Each row comes from the steps of one path. Every step used is in the known rows, and no mark comes twice. Write the path behind each row, first mark first.
Known rows
zalilet zofaf sidi: [ 2.68  0.70  0.90 -3.53 -0.19 -0.52  4.12  1.31  2.84  0.40  0.39  1.11
  3.56  0.68 -0.75  1.33  1.30  0.54  1.99 -0.52 -0.84  2.57 -1.90  1.84
  3.17 -2.97 -1.41  1.21]
dasil zofaf sidi kuluf basefa: [ 0.16  3.35  0.15 -1.64  1.21 -0.35  3.49  2.06  2.43 -0.23 -2.68  3.35
 -4.03  0.65  0.06  0.81  2.95 -3.26  1.00  0.02 -1.75  0.84 -0.07 -1.02
  2.43 -1.46  1.59 -0.16]
megisaf zalilet: [ 0.59 -0.24 -1.13 -0.24 -0.95  0.33  0.75 -0.99  0.02 -1.95 -1.28  1.55
 -1.26 -2.61 -1.69 -1.90  2.55 -1.25  0.80  2.66 -1.77  0.98 -0.96  0.30
 -0.35 -0.02  0.06 -1.51]
basefa dadufe fofe megisaf zalilet zofaf sidi kuluf: [ 0.79 -0.33 -0.55 -4.48 -1.02 -2.19  8.46  3.26  4.75 -1.70  0.92  1.54
 -0.91 -1.56 -1.42  1.31  5.91  1.69  3.64  0.92 -7.25  3.58  0.41  2.81
  1.70 -5.19  1.77 -1.72]
dasil zofaf zalilet megisaf zugobu: [-0.07  0.00  0.56 -1.90  2.19 -1.83  3.63 -0.28  1.82  0.06 -1.76 -2.81
 -1.76 -2.88 -0.85 -0.06  3.28 -1.50  2.52  1.41 -3.60  5.09 -2.07  1.09
  2.62 -1.87 -0.11 -0.14]
fofe dadufe basefa: [-1.91 -2.34 -0.75 -1.71  0.81 -3.97  1.31 -0.23  1.18  2.58  2.51 -1.33
 -1.50 -4.28  1.57  4.81  2.17  0.51  2.81 -0.47 -3.13  2.06  2.73  3.96
 -1.85 -0.12  2.02  0.97]
pigek dadufe fofe megisaf: [-3.43 -4.01  1.32 -3.37  0.90 -2.14  2.70 -0.35  1.66 -0.21  3.65 -0.48
 -1.78 -3.87  1.59 -0.30  1.33  2.39  2.20 -0.80 -2.05  2.48 -0.02  2.05
  0.95 -1.67  2.87  0.08]
dadufe fofe: [-0.92 -1.78 -1.00 -1.21 -0.18 -2.26  2.06  1.90  0.94 -0.50  0.55 -0.20
  1.07 -0.60  0.33  0.19  0.39  0.41  1.61  0.71 -1.48  1.57  0.74  0.81
 -1.08 -0.11  1.09 -0.86]
zugobu megisaf fofe: [-0.51 -0.14  1.29  0.25  0.14 -0.54  1.62  0.53  0.06 -0.20 -0.45 -1.98
 -2.41 -3.48  0.35 -0.42  3.91 -0.69 -3.06  1.48 -2.53  2.80 -1.37 -0.37
  0.72  0.74  2.44 -1.16]
sidi zofaf: [-0.34  0.29 -1.24 -0.62 -1.42  1.76  3.52 -0.03  2.62  0.00 -1.86  1.98
 -0.88 -1.82  0.49  1.47  1.30 -0.89  1.99 -1.22 -0.03  0.25  1.46  0.78
  2.05 -1.60  0.70  0.51]
dasil zofaf sidi kuluf basefa dadufe: [-0.03  4.07  1.22 -0.92 -0.40 -1.56  3.62  1.98  0.63 -1.16 -2.92  1.54
 -5.52 -1.04 -0.69  0.53  4.09 -2.56  0.48  0.12 -3.96  0.06  0.72 -0.13
  0.99 -0.39  0.41 -1.24]
kuluf sidi: [ 0.97  2.12 -0.04 -0.04 -0.95 -1.92  0.63 -0.59  0.65 -1.30  0.35  2.41
 -1.59 -0.70  0.29  0.16  1.59 -1.08 -0.73  0.73  0.59 -1.15 -1.19 -0.58
  1.37  1.08  0.05  0.04]
zugobu megisaf fofe dadufe basefa: [-2.31 -2.45  0.33 -1.52  0.99 -4.42  2.69  0.23  1.24  2.40  2.03 -2.98
 -3.45 -7.24  1.81  4.31  5.39 -0.05  0.28  0.69 -5.09  4.28  1.62  3.65
 -1.37  0.53  3.98  0.03]
zugobu megisaf zalilet: [ 0.58 -0.04 -0.35 -0.78 -0.06  0.94  2.03 -0.40 -0.24 -1.43 -0.85 -0.11
 -2.78 -4.83 -0.44 -0.88  4.30 -0.59  0.04  1.89 -3.04  2.28 -0.73 -0.66
 -1.23 -0.86  1.99 -1.37]
fofe megisaf: [-1.72 -2.42  0.31 -0.57  2.04 -0.20  0.93 -0.66  0.23  0.79  2.66 -1.03
 -1.30 -0.76  1.51  1.10  1.10  1.08  0.54 -0.83 -0.26  0.65 -0.62  0.79
 -0.15 -2.56  1.80 -0.01]
kuluf basefa dadufe fofe megisaf: [-4.00 -2.36  0.69 -0.59  1.50 -4.48  2.61  1.25 -0.52 -0.76  2.41 -0.30
 -3.80 -3.81  1.97  1.14  3.75  0.44  1.12  0.34 -3.15  1.07  0.55  1.27
 -2.78 -0.31  2.78 -1.43]
dasil zofaf zalilet: [ 2.13 -0.26  1.54 -1.36  0.00 -0.11  1.80 -0.95  0.43  1.13 -2.41 -1.44
  0.26 -1.10 -0.32 -0.51 -0.04 -1.73  2.25 -0.04  1.19  2.16  0.21  1.84
  2.03 -2.44 -1.28 -0.22]
sidi zofaf dasil: [ 0.57 -0.56  0.92 -1.61  0.05  3.40  3.31  0.89  3.59  0.63 -3.51  0.79
  0.81 -3.27  0.42  3.70  2.42 -1.81  0.43 -1.59  1.78  1.05  1.20  2.28
  1.90 -1.17  0.73 -0.11]
basefa dadufe fofe megisaf zalilet zofaf dasil: [-0.52 -3.27  0.95 -3.38  0.31 -2.64  5.46  1.86  1.39 -1.35  0.78 -0.65
  0.80 -5.13 -0.92  2.77  5.49 -0.03  2.27  0.74 -2.94  3.85 -1.63  3.96
  0.13 -2.38  0.32 -2.73]
pigek dadufe: [-1.09 -0.02  2.22 -2.11 -1.04  0.25 -0.10 -1.65  0.72 -0.63  0.56  0.82
 -1.81 -3.06 -0.16 -1.96 -0.09  1.11  0.26 -0.75 -0.71  0.41 -0.04  0.60
  2.60  1.18  0.14  1.09]
zofaf sidi kuluf basefa: [ 0.29  2.88  0.65 -1.24  1.25  0.35  2.39  2.29  3.60 -0.32 -2.23  4.09
 -2.82  0.17  0.43  0.79  3.21 -1.66 -0.29  0.36 -2.13  0.05  1.40 -1.04
  0.86 -0.45  2.37  0.65]
sidi zofaf zalilet: [ 1.93 -0.57  1.07 -1.35 -1.31  2.34  3.61 -0.72  4.25  1.06 -3.37  1.26
  0.90 -3.43  0.60  0.78  1.70 -0.58  2.69 -0.78  0.78  1.44  3.14  2.56
  1.95 -2.52  0.27  1.26]
zalilet megisaf: [-1.96 -0.20 -1.62 -0.05  2.30 -1.24  0.85  1.40  1.52  0.26  1.46 -0.81
 -1.17  0.53  0.40  0.89  0.97  1.19  0.01 -0.73 -1.67  0.94 -0.91 -1.21
  1.67 -1.27  0.67  0.58]
megisaf fofe dadufe pigek: [-0.28 -3.22  1.68 -2.69  0.29 -5.74  4.22  0.79  0.30  1.18  3.08 -3.41
 -2.14 -6.56  0.09  1.31  3.72 -0.79 -0.35  1.90 -3.74  2.63  1.32  2.56
 -0.73  1.20  2.56 -1.47]
dasil zofaf sidi: [ 2.40  1.14  0.98 -2.77  0.22  0.60  3.18  0.23  1.04  0.43 -1.82 -0.70
  0.57  0.59 -1.05  0.33  0.60 -1.96  1.61 -0.03 -0.11  2.48 -2.07  1.47
  3.03 -2.67 -0.99 -0.22]
megisaf zalilet zofaf sidi kuluf: [ 2.84  1.97 -1.03 -3.53 -1.16  0.53  6.04  2.30  4.98 -1.23 -1.18  3.40
  0.54  0.61 -2.22  0.52  3.82  0.05  2.53  0.86 -4.22  2.47 -0.35  0.98
  3.57 -4.03  0.30 -0.28]
dasil zofaf zalilet megisaf fofe dadufe: [-0.79 -3.53  0.30 -1.43  0.97 -4.25  3.69 -0.44  1.74  2.07  0.00 -3.38
 -3.56 -5.01 -0.06  1.03  4.08 -1.49  0.77  1.71 -2.95  4.25 -1.21  3.42
  4.81 -1.94  1.03 -0.75]

Which path is each row?
[ 0.29 -2.72  0.71 -2.95  1.69 -0.13  3.74  0.46  1.79 -0.28  0.67  0.53
  1.24 -3.46 -0.60  2.82  4.14 -0.81  1.50  0.08 -0.12  3.31 -2.80  2.72
  1.87 -3.18  0.17 -1.36]
fofe megisaf zalilet zofaf dasil
[ 1.12 -1.78  0.50 -4.57 -0.80 -2.91  7.26  1.50  2.73 -1.63  1.42  0.51
  1.08 -3.63 -1.37  0.65  5.48  1.10  3.75  1.68 -5.24  4.47 -1.99  3.89
  1.06 -3.99  0.08 -1.43]
basefa dadufe fofe megisaf zalilet zofaf sidi
[-0.15 -3.49  1.62 -3.82  1.90 -6.68  6.19  1.08  1.51  2.23  2.35 -5.16
 -2.94 -6.97  0.12  1.63  4.34 -1.46  1.45  1.28 -4.04  5.01  0.60  2.96
  2.07 -1.62  2.07 -1.25]
dasil zofaf zalilet megisaf fofe dadufe pigek
[-0.73 -0.88 -0.01 -0.48  0.18 -0.38  4.07  0.75  5.11  0.35 -2.16 -0.02
 -1.11 -3.46 -0.03  0.07  4.36 -0.78 -0.14  1.00 -2.21  3.39  0.28  1.63
  4.65 -1.51  1.32  0.22]
sidi zofaf zalilet megisaf fofe
[ 0.22  0.58  2.38 -1.92 -0.32 -4.01  3.06  1.67 -1.26 -0.62  2.20 -3.31
 -1.35 -3.83 -0.50  0.54  2.13  0.61  0.13 -0.13 -3.62  0.27  2.51  0.51
 -3.56  1.30  0.40 -1.52]
basefa dadufe pigek
[-3.77 -2.74 -1.50 -1.13  1.83 -5.84  2.33  0.83  2.52  2.15  2.85 -2.16
 -3.10 -4.96  1.12  4.25  4.59  0.24  0.84  0.74 -5.27  3.95  0.73  3.60
  0.63  0.47  2.94  0.33]
zalilet megisaf fofe dadufe basefa
[ 0.73 -0.08 -1.75 -1.60 -1.26 -2.08  3.29  0.03  0.46 -1.74  0.63  2.47
  0.64 -1.43 -1.76 -0.58  2.43 -0.61  2.82  1.41 -1.90  2.22 -2.47  0.61
  2.05 -1.72 -1.42 -0.89]
megisaf zalilet zofaf
[-0.32 -3.97  0.09 -3.76  1.38 -1.74  5.27  1.76  2.42 -0.67  1.04  0.40
  2.06 -3.93 -0.37  2.93  4.46 -0.46  2.56  0.68 -1.22  4.44 -2.24  3.32
  1.05 -3.16  1.01 -1.98]
dadufe fofe megisaf zalilet zofaf dasil
[-0.90 -3.72 -0.05 -1.37 -0.17 -2.29  5.15 -0.13  4.83  2.02 -0.81 -1.16
 -2.92 -6.93  0.72  2.02  5.44 -0.47  1.13  1.19 -3.32  3.62  1.18  4.06
  4.67 -2.02  2.31  0.43]
sidi zofaf zalilet megisaf fofe dadufe
[-1.69 -0.05  1.32 -3.91  1.18 -4.81  8.07  2.76  3.55 -1.66  0.86  0.84
 -3.29 -4.16  0.14  2.10  7.56 -0.02  3.31  1.65 -8.22  5.01 -0.94  2.40
  0.02 -2.29  2.93 -1.12]
zalilet zofaf sidi kuluf basefa dadufe fofe megisaf zugobu
[-2.57 -4.03 -0.47 -1.65  1.76 -2.34  2.79  1.04  0.97  0.33  3.23 -1.13
 -0.43 -1.35  1.77  1.30  1.38  1.50  1.95 -0.19 -1.47  2.15  0.02  1.51
 -1.13 -2.62  2.73 -0.83]
dadufe fofe megisaf
[ 1.60 -0.92  0.41 -2.46  0.19  0.11  3.01  0.84  1.64 -0.90 -1.28  1.20
  2.21 -2.98 -1.65  1.89  3.44 -1.57  1.08  0.78  0.07  2.77 -2.37  2.09
  1.95 -1.31 -1.09 -1.31]
megisaf zalilet zofaf dasil
[ 0.51  2.20 -1.30 -0.62 -2.18  0.07  4.10 -0.53  3.15 -1.24 -1.57  4.19
 -2.36 -2.36  0.75  1.60  2.68 -1.86  1.52 -0.61  0.53 -0.82  0.39  0.29
  3.36 -0.69  0.75  0.60]
kuluf sidi zofaf
[-1.07 -0.86  0.21 -0.69 -1.61 -3.39  2.32  1.95 -0.28 -1.33  0.24 -1.52
 -0.50 -2.18 -0.35  0.02  1.71  1.05  1.07  0.79 -3.58  0.83  1.57  1.62
 -2.21  0.92  0.29 -1.82]
basefa dadufe fofe
[-0.22 -0.23  0.15 -1.87  1.03  0.17  5.13 -0.11  4.98 -0.04 -2.58 -0.59
 -1.32 -4.77 -0.09  0.93  4.66 -0.45  2.73  0.87 -4.02  4.54  0.37  1.79
  2.60 -2.03  1.15  0.99]
sidi zofaf zalilet megisaf zugobu
[ 2.15  2.52 -0.22 -2.73 -0.07  1.42  4.62  2.04  3.35  0.22 -2.23  0.58
 -1.38  2.36 -1.20  0.95  1.32 -1.19  1.56 -0.62 -2.32  1.52  0.23  0.27
  3.65 -3.82  0.58 -0.50]
dasil zofaf sidi kuluf
[-0.02 -3.92  2.19 -3.35  1.85 -6.04  5.14  1.32  2.73  2.17  2.88 -4.45
 -1.70 -7.45  0.53  1.51  4.84  0.21  0.21  1.64 -4.39  4.17  1.99  3.07
  0.55 -0.58  2.82 -0.42]
zofaf zalilet megisaf fofe dadufe pigek
[-0.96 -2.36 -0.72 -0.76  0.94  0.10  1.67 -1.58  0.20 -1.26  1.19  0.73
 -2.38 -3.30 -0.36 -0.89  3.43 -0.29  1.21  1.91 -1.91  1.58 -1.55  1.09
 -0.47 -2.28  1.70 -1.51]
fofe megisaf zalilet
[ 0.05 -0.42  1.15 -1.44  2.17 -1.10  2.54 -0.10  3.00 -0.05 -1.29 -2.05
 -0.60 -3.58 -0.49 -0.20  3.73  0.11  1.22  1.80 -4.02  4.35 -0.71  1.22
  0.94 -0.84  0.69  0.66]
zofaf zalilet megisaf zugobu
[-2.21 -3.26  0.06 -1.75  1.89 -5.27  2.55  0.31  3.89  2.94  1.65 -2.64
 -1.82 -6.18  1.24  3.89  5.04  0.42  1.46  1.12 -4.79  4.81  2.06  4.94
  0.63 -0.35  2.64  0.86]
zofaf zalilet megisaf fofe dadufe basefa
[ 0.47  0.84 -0.66 -1.32  0.33 -0.51  4.54  0.38  5.69  0.25 -1.25  2.05
 -1.57 -2.93  1.11  1.60  3.59 -0.09  1.88 -0.88 -0.58  1.32  1.03  0.80
  4.43 -2.81  0.93  1.69]
kuluf sidi zofaf zalilet megisaf
[-1.68 -3.80 -1.53 -1.82  0.64 -1.73  3.31 -0.10  0.98 -1.62  1.65  0.50
 -1.47 -3.78 -0.08 -0.64  3.73  0.06  2.48  2.55 -3.13  2.88 -0.93  1.64
 -1.31 -2.33  2.58 -2.24]
dadufe fofe megisaf zalilet
[-2.71 -3.25  0.41 -1.22  0.59 -3.25  3.13  1.14 -0.04 -0.43  2.96 -2.37
 -1.77 -2.65  1.17  1.17  2.51  2.01  1.49 -0.03 -3.47  1.51  0.76  2.24
 -2.10 -1.78  2.05 -1.61]
basefa dadufe fofe megisaf
[ 0.18 -3.02  1.30 -3.29  0.83 -4.72  3.77  0.78 -0.02  1.83  3.70 -3.20
 -1.48 -5.65  0.80  2.40  1.98  0.26  1.51  0.10 -2.82  1.46  2.50  2.07
 -2.03 -0.17  2.20 -0.40]
fofe dadufe pigek
[-2.25 -3.22  0.28 -2.12  1.81 -2.71  3.97  0.14  1.08 -0.78  1.70 -2.00
 -1.23 -3.68  0.61  0.79  3.69  0.25  2.27  1.99 -4.51  4.38 -1.44  2.11
 -1.62 -1.12  2.87 -1.29]
dadufe fofe megisaf zugobu
[-1.96 -0.84  0.55 -3.41  1.13 -4.42  7.00  3.64  3.38 -0.61  2.37  1.55
 -2.38 -1.72  1.20  2.72  5.28  1.22  2.84 -0.56 -5.43  2.57  0.56  1.99
  0.36 -3.62  2.81 -0.75]
zalilet zofaf sidi kuluf basefa dadufe fofe megisaf
[ 3.13  0.58  0.05 -3.75 -0.89 -0.32  4.83  0.55  2.81 -1.24 -0.65  2.36
  2.65 -1.44 -2.07 -0.23  3.34 -0.49  2.59  1.66 -2.26  3.41 -2.66  2.10
  2.92 -2.94 -1.37  0.00]
megisaf zalilet zofaf sidi
[-0.18 -1.08  0.79 -3.99  0.19 -4.21  6.64  1.70  2.21 -1.95  1.00  2.58
 -0.91 -4.72 -0.53  0.68  6.70 -0.51  3.40  2.07 -4.94  4.16 -2.16  2.86
  0.41 -2.65  0.88 -1.21]
kuluf basefa dadufe fofe megisaf zalilet zofaf sidi
[-3.91 -1.36 -0.07 -0.68  1.22 -3.87  3.82  2.66  1.23 -0.84  1.98  0.65
 -5.11 -2.36  1.74  1.60  4.37  0.81  1.23 -0.11 -4.87  0.64  2.05  0.59
 -2.07 -1.34  3.93 -1.65]
sidi kuluf basefa dadufe fofe megisaf
